Known rows, with every way that one mark hangs from another:
K_589{K_931{K_524 K_803 K_982{K_28 K_405}}}: [ 2.20  0.39  0.82  0.46  3.46 -0.46  2.21 -3.48 -1.79 -0.37 -3.52 -0.13
  4.11  0.60 -0.30 -0.73  0.85 -0.17 -0.39 -1.23  1.95 -0.78 -0.17]
K_931{K_524 K_803}: [ 3.12 -1.09 -0.73  0.47  1.22 -2.54  1.87 -0.91 -2.60  0.28 -0.79  0.79
  0.20  1.62  0.09 -2.07  0.92 -1.75 -0.27  0.11  1.40  0.22 -1.15]
K_522{K_788}: [-0.33 -0.78 -0.58  0.46  0.40  0.63 -2.88  2.23  0.97  0.56  0.22 -0.98
  0.22  1.40 -2.36  0.57 -0.19 -0.02 -0.05 -1.14  0.02  0.13 -1.42]
K_931{K_589 K_803 K_982{K_405 K_522}}: [ 1.30 -1.37  0.92  0.31  1.29 -1.57  3.71 -1.50 -2.34  1.54  2.02  0.79
  0.50 -1.27  0.49 -1.90  0.99 -0.15 -0.68  0.94 -0.80  0.10 -1.30]
K_589{K_931{K_803 K_982}}: [ 0.70  0.45 -0.10  1.16  1.06 -0.73  0.78 -1.27 -2.31 -0.72 -1.25 -0.84
  1.96  0.15 -1.96 -1.75  2.77  1.36 -0.47 -0.03  1.04 -1.80  0.24]
K_931{K_589 K_803}: [ 2.08  0.26  0.18 -0.06  0.14 -2.02  2.55 -0.11 -2.03 -0.80  1.00  0.13
 -0.27  1.36  0.73 -2.60 -1.32 -1.18  0.01  1.44 -0.07  0.58 -2.21]
K_982{K_522{K_524 K_788} K_688{K_645}}: [-1.35 -3.26  0.21 -0.64 -1.55  1.88 -2.45  2.46  2.01  2.26  2.49 -0.09
 -2.66  1.10  1.07 -0.17 -1.21 -1.67  0.84 -0.46 -0.90  1.27  0.74]
K_931{K_524 K_803 K_982}: [ 2.77 -1.96 -0.64  0.68  1.44 -2.64  2.77 -0.81 -2.36  0.49 -1.37  1.03
  0.39  0.53 -2.02 -2.58  3.97 -0.82 -0.12  0.14  1.61 -0.56  0.11]
K_405{K_982{K_688{K_645 K_885}}}: [ 1.80  0.36 -2.26 -2.93 -4.40  1.25 -1.66  0.47  4.08 -0.75 -0.53 -0.80
 -4.45 -2.20  0.41  0.93  0.46 -1.09 -1.77  0.99  1.09 -0.52  0.12]
K_522{K_524 K_788}: [-1.33 -2.50 -0.65  1.10  1.28  0.32 -3.91  3.07  0.59  0.92 -1.19  0.19
  0.33  2.56 -1.65  0.65 -1.47 -0.15  0.63 -0.62  0.00  0.79 -0.56]
K_405{K_982{K_28 K_522 K_688}}: [ 1.54  1.89  2.27 -1.65 -1.94 -0.06  1.69  2.68  1.61 -1.84  3.06 -0.33
 -2.15 -2.65 -0.43  1.86 -2.10 -0.84  1.20  1.56  0.02 -0.13  1.30]
K_405{K_982{K_522{K_788}}}: [ 0.11 -0.21 -0.77 -0.23  1.01  0.13 -2.15  0.96  0.82  0.68  2.06 -0.78
 -0.63 -1.46 -0.69  0.65 -1.24 -1.03  0.51  1.45  0.31  0.38 -0.85]
K_589{K_931{K_803}}: [ 1.15  1.27 -0.30  0.86  0.84 -0.75  0.05 -1.33 -2.56 -1.00 -0.70 -0.99
  1.82  1.13  0.25 -1.42 -0.29  0.40 -0.45  0.06  0.92 -1.00 -1.12]
K_982{K_405 K_688{K_885}}: [-0.17 -1.81 -0.29 -0.52 -3.32  1.61 -1.39  1.89  2.49  0.62 -0.87  0.06
 -1.10  0.06 -0.48  2.57  0.02  0.55 -3.03 -1.38 -0.89 -0.36  0.06]
K_982{K_405 K_688{K_589{K_931} K_645}}: [-1.37 -0.54 -1.06 -1.30 -1.89  3.08 -2.30 -0.29  0.30  0.34 -0.70 -0.55
  0.84 -0.67  1.99  1.67  0.10  3.03 -2.56 -4.01 -0.50 -1.21  0.32]
K_982{K_28 K_688{K_589}}: [-1.40  1.65  2.04  0.42 -1.60 -0.39  1.03  3.23  0.94 -2.06  0.77  0.95
 -0.73  0.67 -1.60  2.29 -0.35  2.19  0.43 -0.93 -1.54 -0.18  0.65]
K_931{K_524 K_589 K_803 K_982}: [ 2.67 -1.87 -0.12  0.06  1.55 -2.67  4.46 -1.60 -2.94 -0.16 -0.73  1.03
  0.79  1.27 -0.09 -4.26  1.56 -1.95  0.48  1.50  1.37  0.91 -0.84]
K_405{K_982{K_28 K_522{K_524 K_788}}}: [-0.69  0.73  0.79  0.36  2.53 -0.55 -2.09  1.29  1.54 -0.09  0.50  0.29
 -0.45 -0.03 -0.55  1.84 -3.90 -1.65  2.49  2.47  0.16  1.44 -0.22]
K_931{K_524 K_589 K_803}: [ 3.11 -1.23 -0.30 -0.12  1.26 -2.47  3.56 -1.51 -3.12 -0.53 -0.06  0.81
  0.67  2.31  2.03 -3.90 -1.33 -2.77  0.40  1.48  1.00  1.56 -2.01]
K_931{K_589}: [ 1.28  0.51 -0.18 -0.71 -0.94 -0.53  0.58  1.86 -0.59 -1.31  1.27 -0.54
 -0.04  0.60 -0.12 -1.23 -2.12 -0.06  0.67  0.21  0.20  0.49 -1.62]
K_589{K_931}: [ 0.23  1.37 -0.53  0.28 -0.29  0.75 -1.99  0.58 -1.01 -1.46 -0.35 -1.69
  1.83  0.35 -0.67 -0.10 -1.05  1.54  0.25 -1.29  1.03 -1.11 -0.44]
K_982{K_28 K_405 K_522{K_524 K_788}}: [-1.39 -0.88  1.48  1.24  2.69  0.57 -2.51  1.34  1.36  1.81  0.31  0.43
  1.10  1.26 -0.18  2.76 -3.60 -0.45  1.10 -0.70 -1.12  1.37 -1.04]
K_931{K_524 K_803 K_982{K_28}}: [ 3.10  0.54  0.93  0.60  2.29 -2.88  3.86 -1.21 -1.24 -0.86 -1.50  0.74
  0.52  0.82 -2.33 -1.53  2.53 -1.22  1.15  0.50  1.55 -0.29 -0.31]
K_688{K_645 K_982{K_405}}: [ 1.16  2.41 -2.12 -1.96  0.30  1.52 -2.66  0.44  2.01  2.81 -1.16 -2.28
 -1.26 -2.38  0.35  0.70  0.96 -1.16 -0.63 -4.04  0.63 -1.09 -0.91]
K_589{K_931{K_982{K_28}}}: [ 0.21  3.01  1.19  0.39  0.75  0.36 -0.13  0.22  0.42 -2.46 -1.21 -1.59
  2.18 -0.38 -3.22  0.47  0.53  1.98  1.61 -0.84  1.08 -1.69  0.42]
K_931{K_524 K_589 K_982{K_28 K_688}}: [ 1.49 -0.92  2.61 -1.59 -1.05 -0.08  4.50  1.91  0.51 -2.02  0.16  0.33
  0.14  1.06 -1.00 -1.67 -0.42 -1.60  1.79  0.38  0.80  1.21  1.47]
K_589{K_931{K_524 K_803}}: [ 2.02 -0.25 -0.69  0.83  1.94 -1.19  1.01 -2.70 -3.54 -0.64 -1.71 -0.36
  2.65  2.07  1.44 -2.68 -0.44 -1.33 -0.02 -0.02  1.88 -0.07 -0.91]

Rows:
[ 2.07 -1.82 -0.72 -2.86 -3.56  2.63 -1.45  2.39  2.23  1.28  0.67 -0.98
 -2.10 -1.80  0.34  1.51  0.61  0.42 -2.40 -4.25  0.44 -1.34  0.24] -> K_982{K_405 K_688{K_645}}
[-0.46  1.87  1.02 -0.95 -1.24 -0.42  0.53  2.76  1.19 -2.60  0.09  0.78
 -1.17 -1.44 -1.22  2.89 -0.93  1.64  0.01  0.48 -0.48 -0.32  1.13] -> K_405{K_982{K_28 K_688{K_589}}}
[ 3.14 -0.64  1.23 -0.51  2.86 -1.79  4.79 -2.28 -1.40 -0.14 -1.99  0.87
  1.92  0.79  0.30 -1.95 -0.11 -1.73 -0.05  0.17  1.21  0.83 -1.34] -> K_931{K_524 K_589 K_803 K_982{K_28 K_405}}
[-5.03  0.22 -1.18  3.91  1.18 -1.39 -1.76 -2.17 -1.45  0.11 -1.51  2.19
  1.46  0.98 -0.24  0.43  1.15  3.48  0.88  2.64 -1.97  0.46  0.46] -> K_688{K_589{K_931{K_982{K_522{K_524}}}} K_885}
[-0.41 -1.56  0.23 -1.50 -2.42  2.20 -1.46  1.72  2.53  1.78  4.08 -1.23
 -2.80 -0.03  0.50 -0.12  0.00 -1.55  0.16 -1.00 -0.96  0.52 -0.09] -> K_982{K_522{K_788} K_688{K_645}}
[ 1.70 -0.98 -0.60  1.05  2.25 -1.33  1.79 -2.78 -3.49 -0.33 -2.34 -0.05
  2.84  1.06 -0.73 -3.07  2.61 -0.30  0.10  0.03  2.05 -0.80  0.42] -> K_589{K_931{K_524 K_803 K_982}}
[-4.74 -4.80  1.03  1.82  0.78  1.29 -2.57  2.68 -0.24  3.02  0.97  2.31
  0.68  1.55  0.86  2.70 -1.48  1.57 -1.21 -1.16 -3.20  1.57  0.88] -> K_982{K_405 K_522{K_524 K_788} K_688{K_589}}
[ 1.82 -1.68  0.09 -0.36  1.17 -1.03  2.54 -0.58 -1.63  0.75 -0.69  0.51
  1.03 -0.57 -0.77 -1.62  1.41  0.27 -1.69 -0.26  0.24 -0.51 -1.23] -> K_931{K_589 K_803 K_982{K_405}}
[-0.37  0.16 -1.17  2.22  2.82 -2.05  1.00 -3.56 -4.64 -0.63 -2.06  1.19
  3.13  2.54  1.83 -2.02  0.32  0.83 -0.32  0.25  0.43  0.37 -1.09] -> K_688{K_589{K_931{K_524 K_803}}}
[-0.10 -1.18 -0.63  0.06  1.06 -0.80  1.51 -2.17 -3.50 -1.33 -1.95  1.20
  1.84  0.60  2.58 -1.26 -0.19 -0.08 -1.51  1.38  1.03  0.11  1.33] -> K_405{K_982{K_688{K_589{K_931{K_524 K_803}}}}}
[ 0.84  1.28  0.95 -2.82 -1.29  2.02 -0.75  1.06  4.25 -0.21  2.95 -1.50
 -3.12 -1.88  0.52  1.28 -1.94 -2.51  1.02  0.74  0.30  0.48  0.04] -> K_405{K_982{K_28 K_522{K_788} K_688{K_645}}}
[-2.52 -2.52 -0.28 -0.55 -0.91  2.46 -2.28  0.49  1.78  3.06  2.63  0.38
 -1.35 -0.41  1.62  1.86  0.45  1.11 -1.87 -2.61 -2.37  0.57 -0.55] -> K_982{K_405 K_522{K_788} K_688{K_589 K_645}}
[-2.17  7.34 -0.74  0.00  2.05  0.72 -1.84 -2.10  1.01 -0.86 -1.60 -2.12
  0.74 -0.09  1.03  0.38 -0.64  0.54  2.26 -1.56 -0.32 -0.39 -0.87] -> K_688{K_589{K_931} K_645 K_982{K_28}}
[-0.05  4.24 -2.92 -0.61 -0.95  0.21 -2.58 -1.01  3.37  1.36 -1.37 -1.96
 -3.02 -0.61  0.03 -0.29  1.33 -2.25  0.34 -0.33 -0.04  0.05 -1.45] -> K_688{K_645 K_885 K_982}
[ 0.16  0.88 -1.60 -1.40 -0.91  0.55 -0.04 -2.22 -1.11 -1.08 -0.67 -0.13
 -0.88 -1.20  2.61 -0.64  0.53  0.90 -1.92  0.63  0.67 -1.07  0.48] -> K_405{K_982{K_688{K_589{K_931{K_803}} K_645}}}
[ 0.98 -0.83 -0.89  0.43  1.01  0.07 -0.20 -0.89 -1.92 -0.79 -2.01 -0.67
  2.98  0.31 -1.56 -1.70  1.90  0.70  0.79 -1.20  2.24 -0.88  1.02] -> K_589{K_931{K_524 K_982}}
[-0.87 -2.59  1.61  0.48 -2.23 -0.16  0.02  4.21 -0.69  0.59  2.60  1.00
 -1.70  0.30  0.15  0.46 -1.43 -0.01  0.99  0.28 -1.14  0.57  1.95] -> K_982{K_522{K_524} K_688}
[-1.11  0.52  1.60  1.23  2.25  0.56 -0.77 -0.28 -0.65  0.16 -0.96  0.12
  2.96 -0.80 -0.66  1.74 -1.41  1.97  1.46 -0.95  0.08 -0.64  1.05] -> K_589{K_931{K_982{K_28 K_405 K_522{K_524}}}}
[ 1.27  0.72 -1.59 -2.30 -4.31  0.75 -0.57 -0.39  3.39  0.04  2.20 -0.49
 -4.76 -2.86  1.64  0.68 -0.01 -1.57 -0.77  2.15 -0.05  0.06  0.15] -> K_405{K_982{K_522 K_688{K_645 K_885}}}
[-1.93  2.94 -3.51  0.83 -0.97  0.38 -3.20 -3.56  1.05 -1.03 -1.88 -0.33
 -0.14  0.83  1.47  0.39  0.40  2.39 -0.84  0.01 -0.58 -0.20 -2.13] -> K_688{K_589{K_931} K_645 K_885}
[-1.62 -1.15 -0.20 -0.26 -1.89  1.18 -1.79  0.89  3.10  0.63  1.70 -0.32
 -2.28 -0.48  0.00  1.40 -1.20 -1.97 -0.91  3.09 -1.17  1.21  0.11] -> K_405{K_982{K_522{K_788} K_688{K_885}}}
[ 1.98  1.54  1.56 -2.35 -2.08  0.59  0.55  3.50  2.24 -2.59  0.41 -0.74
 -1.78 -1.86 -1.61  2.23 -1.63 -0.39  0.31  0.32  1.12 -0.79  1.29] -> K_405{K_982{K_28 K_688}}
[ 1.02 -1.68 -0.04 -1.48 -1.82  1.76  1.30 -1.36 -0.42  0.43  1.60 -0.98
 -0.06 -1.07  1.19 -2.49  2.06 -0.69  0.89 -1.16  1.35 -0.58  2.34] -> K_589{K_931{K_524 K_982{K_522 K_688{K_645}}}}
[-2.27 -2.00  0.23  0.60 -0.94 -1.10 -0.34  2.84 -1.29 -0.07  1.44  2.54
 -1.62 -1.42  0.85  1.70 -1.10  1.59  0.25  1.92 -1.31  0.67  2.27] -> K_405{K_982{K_522{K_524} K_688{K_589}}}
[-1.30 -0.71  2.12  0.69 -1.65  0.40 -0.12  1.52  2.55  0.59  0.15  1.35
 -1.25  0.57  0.93  3.41 -3.06 -0.35 -0.15  0.75 -2.01  1.24  0.52] -> K_982{K_28 K_405 K_522{K_524} K_688{K_885}}
[ 1.20 -0.69  0.26  1.58  2.30 -1.83  2.84 -3.64 -4.09  0.50  0.31  0.28
  2.38  0.38  0.46 -3.42  2.12 -0.87  0.96  1.23  1.09 -0.29  0.38] -> K_589{K_931{K_524 K_803 K_982{K_522}}}
[-0.75 -1.14  1.11 -0.45 -2.19  1.97 -0.21  2.41 -0.07 -1.26 -0.06 -1.39
  1.21 -0.60 -2.37 -0.18  2.10  1.94 -0.42 -1.59  0.51 -1.79  2.67] -> K_589{K_931{K_982{K_688}}}
[-4.15  3.34 -0.39  1.82  2.96  0.62 -1.98 -1.55 -2.09  2.17  0.07 -0.76
  3.08 -1.20  1.81  1.10 -0.70  1.59  0.21 -1.74 -2.05 -0.16 -0.31] -> K_688{K_589{K_931} K_982{K_405 K_522}}
[ 1.52  1.76  1.79  1.41  3.14 -1.99  3.94 -4.02 -2.73 -0.87  0.10  0.10
  2.53  0.70  0.08 -2.49  0.74 -1.23  2.18  1.78  1.05  0.04  0.00] -> K_589{K_931{K_524 K_803 K_982{K_28 K_522}}}
[-1.98  4.74 -1.80  1.00  0.15  0.10 -1.32 -3.92  2.47 -1.89 -2.63 -0.26
  0.10  0.16 -0.95  0.92  2.08  2.95  0.55  0.40 -0.29 -0.77 -1.28] -> K_688{K_589{K_931{K_982{K_28}}} K_645 K_885}
[-5.04 -1.26  0.23  2.29 -1.30  0.27 -1.47  0.59  1.73  1.22  2.08  1.36
 -1.29  2.09  0.13  1.52  0.13  0.69 -0.74  1.92 -3.83  1.90 -0.64] -> K_982{K_522{K_788} K_688{K_589 K_885}}
[ 0.25  2.78  0.36 -1.97 -1.91 -0.14  0.96  0.46  1.95 -1.26  2.86  0.61
 -3.40 -2.97  1.15  1.85 -0.81  0.58  0.77  0.95 -0.70 -0.11  0.52] -> K_405{K_982{K_28 K_522 K_688{K_589 K_645}}}
[-2.64 -2.79 -0.22  0.47 -1.06  0.77 -2.90  1.51  2.61  1.05  0.27  0.98
 -2.19  0.60  0.70  1.48 -2.45 -2.09 -0.21  3.72 -1.14  2.08  1.00] -> K_405{K_982{K_522{K_524 K_788} K_688{K_885}}}
[-0.81 -0.58  2.28  0.62  0.51 -0.88  2.89  0.87 -0.10  0.00 -1.07  1.89
  0.32 -0.43 -2.14  2.04  3.14  2.71 -2.06 -1.34 -1.62 -1.01  0.90] -> K_931{K_803 K_982{K_28 K_405 K_688{K_589}}}
[ 0.15  2.90 -3.10 -1.08 -0.42  1.36 -3.30 -1.49  3.61  2.82 -2.28 -1.84
 -1.98 -1.48  0.72  1.10  1.06 -1.67 -1.42 -2.06 -0.21 -0.26 -1.76] -> K_688{K_645 K_885 K_982{K_405}}
[-2.30 -2.43  1.78  0.85 -1.23  1.05 -0.15  2.27 -1.35  0.05  1.18  0.29
  0.92 -0.12 -0.69 -0.42  0.33  1.43  1.27  0.18 -0.54 -0.45  3.55] -> K_589{K_931{K_982{K_522{K_524} K_688}}}
